Each row was made from one path, in order. Every step used is in the known rows, and no mark comes twice. Write each row's path.
Known rows:
Q-F: [-0.035  3.723 -0.400  1.938 -2.007  2.395 -1.490 -2.758  1.631 -4.035
 -2.521 -2.513  0.964 -1.796  3.318 -2.810  2.309 -1.781 -2.875  0.767
 -2.938 -0.589 -1.504  2.814]
Z-P-Y: [ 0.273  5.124 -0.552  1.323 -3.864  3.258 -1.811 -2.595  2.543 -2.811
 -3.794 -3.353 -0.726  0.702  3.052 -2.303  2.267  2.302 -3.259  1.140
 -5.738  0.423  2.665  0.103]
T-K-Q-F-P-Y: [ 0.169  5.628 -0.336  1.309 -1.064  4.714  0.902 -1.622  3.374 -0.151
 -0.902 -2.976 -0.318 -2.696  0.668 -3.034  0.650  2.445 -2.319  0.406
  0.034 -0.125  1.610 -0.068]
R-T-K-Q-U: [ 0.246 -0.294 -1.741  1.345 -2.284  3.324  0.800 -1.518  2.160  0.734
 -0.504 -1.477  1.606 -3.734  2.734 -2.894  1.025  1.716 -1.864 -2.721
 -0.712 -0.701  2.606  4.466]
R-Q-U: [-0.960  0.812 -1.940  1.653 -2.713  2.342 -0.313 -2.471  0.955 -3.637
 -2.980 -1.916  1.807 -2.616  3.792 -2.845  1.998  1.098 -2.564 -0.692
 -2.745  1.253  0.425  1.899]
H-T-R-Q: [ 0.634  3.013 -1.533  2.505 -0.250  2.303 -1.768 -1.177  1.974  0.969
 -3.930 -1.423 -2.603  2.864  3.233 -2.559  2.275  3.579 -0.687  1.009
 -0.141  1.517  2.815  2.544]
T-K-Q-F-P-Z: [ 0.112  0.969  0.712  1.630 -0.891  4.215  0.963 -1.596  3.148 -2.301
 -0.837 -2.432  1.251 -3.035 -1.087 -3.000  0.813  0.749 -0.812 -0.215
 -0.363 -0.843  0.349  3.637]
Z-P-H-T-K: [ 0.343  2.789  2.548  2.014 -2.454  4.038 -1.020 -1.705  2.847  1.538
 -3.139 -2.216 -6.543  3.460  1.307 -2.823  2.031  2.010 -1.372  1.690
 -3.196 -1.053  2.622  0.290]
R-Q-F-P-Z: [-0.844  0.714 -0.261  1.758 -0.527  3.081 -0.185 -2.322  2.305 -4.068
 -2.396 -2.915  2.643 -3.011 -0.520 -2.697  1.342  0.275 -0.694 -0.003
 -2.135  1.072  0.161  3.783]
H-Q-F-P: [-0.679  3.031 -0.081  2.387 -0.592  3.684 -0.156 -1.809  1.647 -3.458
 -2.824 -3.610  0.219 -0.121  2.044 -2.863  1.767 -2.105 -1.819 -0.793
 -1.370 -0.966 -2.798  1.641]
F-P-H-T-R-Q: [-0.057  1.327  1.063  2.441 -0.620  3.417 -0.629 -1.166  2.783  2.590
 -3.658 -2.493 -3.283  1.393  0.354 -2.557  1.643  5.018 -0.038  0.477
  1.407  0.712  6.323  1.403]
K-Q-F-P: [-0.856  1.716 -0.472  1.795 -2.242  3.873  0.660 -1.808  1.949 -2.863
 -2.479 -2.558  1.992 -5.872  1.282 -2.635  1.248 -0.654 -1.938 -1.182
 -1.499 -0.089  2.741  1.437]
K-Q-F: [-0.003  2.629  0.160  1.755 -2.546  2.682 -0.512 -1.678  2.417 -2.673
 -2.687 -2.144  2.506 -4.126  2.460 -2.365  1.911 -0.797 -2.904  0.186
 -2.645 -0.103  1.015  2.075]
M-P-Z: [ 1.570  0.973  1.113  1.797 -6.369  2.390 -1.532 -2.528  2.098 -4.390
 -3.555 -2.777  1.609 -0.289  1.041 -2.137  1.275  0.368 -2.037 -0.256
 -0.493 -0.441  2.550  4.934]
Z-P-H-T-R: [ 0.374  3.242  2.020  1.997 -2.327  3.090 -2.772 -1.663  1.751  1.641
 -4.238 -2.472 -5.239  4.764  1.861 -2.240  2.386  3.704 -1.515  1.623
 -2.593 -0.913  5.227  1.333]
Z-P: [-0.293  1.491 -0.779  1.751 -3.107  3.017 -1.728 -2.750  1.347 -4.456
 -3.725 -2.280 -0.986 -0.921  3.518 -2.485  2.605 -0.418 -2.064 -0.177
 -5.760 -0.086  1.671  1.288]
H-T-K-Q-U: [ 0.043  2.418 -0.645  2.080 -3.219  3.639  0.910 -0.837  1.583  1.577
 -2.557 -1.256 -2.498 -0.322  3.226 -3.107  1.109  2.523 -2.458 -0.003
 -0.240 -0.350  1.437  1.460]
F-P-H-T: [-0.412  1.603  2.409  2.808 -3.940  3.781  0.574 -1.513  3.285  0.857
 -4.244 -3.334 -2.176 -1.025  0.607 -2.625  1.756  2.328 -1.503  0.026
 -0.515 -0.884  5.542  1.136]
R-T-H-Q: [ 0.711  1.088  1.095  2.493 -0.156  2.210 -2.361 -0.830  1.798 -0.021
 -1.892 -2.854  1.024  0.634  2.341 -2.602  2.150  0.584 -0.583 -1.904
 -0.797 -1.698  0.469  5.087]
F-P: [-0.694  0.886 -0.983  2.355 -2.939  3.494  0.156 -2.780  1.835 -3.967
 -3.345 -2.725  0.650 -3.409  2.676 -2.844  2.045  0.415 -1.619 -1.456
 -1.713 -0.443  2.875  1.926]
M-P-H-Q-U: [ 0.762  1.803  3.263  1.537 -6.151  2.934 -1.125 -1.648  1.306 -1.925
 -3.642 -3.755 -0.335  1.902  1.810 -2.281  1.059 -0.049 -3.702 -0.897
  0.679 -1.754  1.049  1.518]
R-T: [ 0.520  0.434 -1.260  2.181 -2.660  2.267 -0.871 -2.477  2.988 -1.734
 -2.471 -2.405  2.457 -2.894  3.048 -2.379  2.298  0.307 -1.722 -1.960
 -2.499 -0.266  2.957  5.448]

Write each row's path:
[-0.679  2.196  0.778  2.156  1.585  3.358 -1.645 -0.788  0.387 -0.479
 -0.558 -3.343  0.458 -1.014  0.959 -3.070  1.043 -0.832 -0.097 -1.961
  0.320 -1.975 -0.104  4.456] : R-T-H-Q-F-P
[ 0.840  3.693  3.432  2.017 -1.594  3.564  0.113 -0.468  3.798  3.040
 -2.096 -2.066 -2.927 -0.142  0.080 -2.738  1.376  1.359 -2.017  1.932
  0.144 -1.039  1.766  0.919] : P-H-T-K-Q-F
[ 0.473  2.845 -0.059  1.570 -0.663  3.391 -0.114 -1.689  2.512 -1.667
 -1.171 -1.560 -0.330 -2.274  2.034 -2.911  1.645 -0.563 -2.208  0.404
 -1.348 -0.524 -1.166  1.658] : T-K-Q-F
[-0.366  4.680  1.924  2.375 -0.855  3.473 -1.387 -1.573  1.812  1.802
 -2.661 -3.026 -3.525  2.042  0.628 -2.837  1.436  2.864 -1.256  1.563
  1.423 -1.561  3.740  2.205] : Q-F-P-H-T-R
[-0.880  4.005 -1.998  2.214  1.361  3.322 -1.271 -1.314  0.502  0.495
 -2.772 -1.931 -3.114  1.158  1.897 -2.880  1.261  2.362 -0.264  0.867
  1.263  1.279  2.308  2.091] : H-T-R-Q-F-P
[-0.403  2.745 -1.107  1.712 -0.349  2.277 -1.336 -2.297  1.910 -3.717
 -2.575 -2.030  1.405 -2.460  2.718 -2.629  2.103 -1.021 -2.106  0.789
 -2.777  1.410 -1.265  1.942] : R-Q-F
[ 0.841  4.150 -0.855  2.714 -1.869  2.417 -1.987 -1.662  1.860  0.657
 -3.902 -1.837 -2.911  3.482  3.990 -2.569  2.440  3.216 -1.474  1.255
 -0.090 -0.463  2.431  3.469] : H-T-R
[ 0.320  0.772  2.528  2.362 -2.695  4.772  1.792 -0.521  4.249  3.239
 -2.801 -2.355 -3.560 -1.734 -0.465 -2.717  1.002  3.382 -0.787 -0.502
  1.203 -0.819  6.035  0.256] : F-P-H-T-K-Q
[-0.780  3.754  2.442  2.536 -2.514  3.783 -0.056 -1.516  2.628  0.640
 -3.202 -3.440 -2.087 -1.156  0.194 -2.751  1.388  0.559 -2.070  1.208
 -0.455 -1.125  2.906  1.260] : Q-F-P-H-T
[ 0.548  2.707  2.806  2.724 -4.259  2.601 -0.580 -1.468  3.717  1.050
 -4.420 -2.990 -1.727  0.579  1.606 -2.376  2.388  1.931 -2.360  1.249
 -1.688 -0.837  3.726  1.958] : P-H-T
[-0.879  2.430  2.399  1.988 -2.341  3.588 -0.315 -2.708  2.641 -2.579
 -2.268 -3.623  0.455 -3.144  0.382 -2.875  1.711 -0.362 -2.167  0.158
 -1.186 -1.381  1.989  1.500] : Q-F-P-H
[-0.208  1.763  1.283  2.354 -1.082  3.410 -0.165 -1.551  2.553 -3.798
 -2.923 -3.991  2.014  0.857 -0.133 -2.639  1.633 -1.205 -1.394 -0.046
 -1.672 -1.245 -3.239  4.423] : H-Q-F-P-Z
[-0.888  3.529  1.642  2.377  1.006  3.502 -1.826 -1.134 -0.011 -2.577
 -1.696 -3.219 -0.842  0.142  1.542 -3.273  1.477 -0.986 -0.745 -0.359
  0.014 -2.010 -2.126  1.667] : T-H-Q-F-P
[ 0.258  3.306  1.235  2.113  1.185  2.334 -2.867 -0.856  0.860 -0.314
 -0.911 -2.885  1.050  0.635  2.059 -2.789  1.760 -1.065 -0.900 -0.842
 -1.042 -1.911 -1.780  5.011] : R-T-H-Q-F
[-0.002  0.208  1.735  1.377 -0.444  4.417  0.927 -1.420  3.815  2.001
  0.308 -2.743  0.688 -4.919 -1.648 -2.797  0.569  0.889 -0.518 -2.271
  0.881 -1.288  4.664  3.168] : R-T-K-Q-F-P-H
[ 0.474  3.409  3.643  2.150 -1.561  2.643 -1.291 -1.600  3.540 -1.668
 -3.113 -3.930  0.569  1.699  1.153 -2.419  2.522 -1.504 -2.895  1.210
 -2.384 -1.692 -2.562  1.887] : P-H-Q-F
[ 0.563  1.527 -1.746  1.889  0.101  2.046 -2.067 -2.328  2.061 -2.120
 -2.952 -1.584  0.101  0.868  3.307 -2.560  2.631  2.690 -0.881  0.230
 -0.995  1.198  2.069  2.796] : T-R-Q
[-0.226  1.262  0.355  2.101 -1.062  2.299 -2.029 -0.985  0.113 -0.190
 -1.375 -2.818  1.191  0.308  3.098 -2.963  1.594  1.114 -1.478 -2.120
 -0.953 -2.088 -0.368  4.945] : R-T-H-Q-U
[-0.473  2.704  2.983  2.160 -3.201  4.081  0.834 -0.453  3.159  1.893
 -3.344 -3.079 -0.721 -3.367 -0.778 -2.280  1.010  1.372 -1.994  0.374
 -0.215 -0.468  5.431  0.502] : K-Q-F-P-H-T
[-0.169  1.364  2.724  1.552 -0.981  4.515  1.143 -1.652  3.596 -0.303
 -0.868 -2.651 -0.708 -3.521 -0.950 -3.059  0.959  0.744 -1.384 -0.395
  0.554 -1.354  2.618  0.629] : T-K-Q-F-P-H
[ 1.858  2.976  2.987  1.976 -4.795  3.598 -0.912 -1.445  2.730  1.768
 -2.991 -2.294 -5.441  2.788  1.070 -2.648  0.874  1.673 -1.725  0.878
  2.650 -1.271  3.498  1.346] : M-P-H-T-K
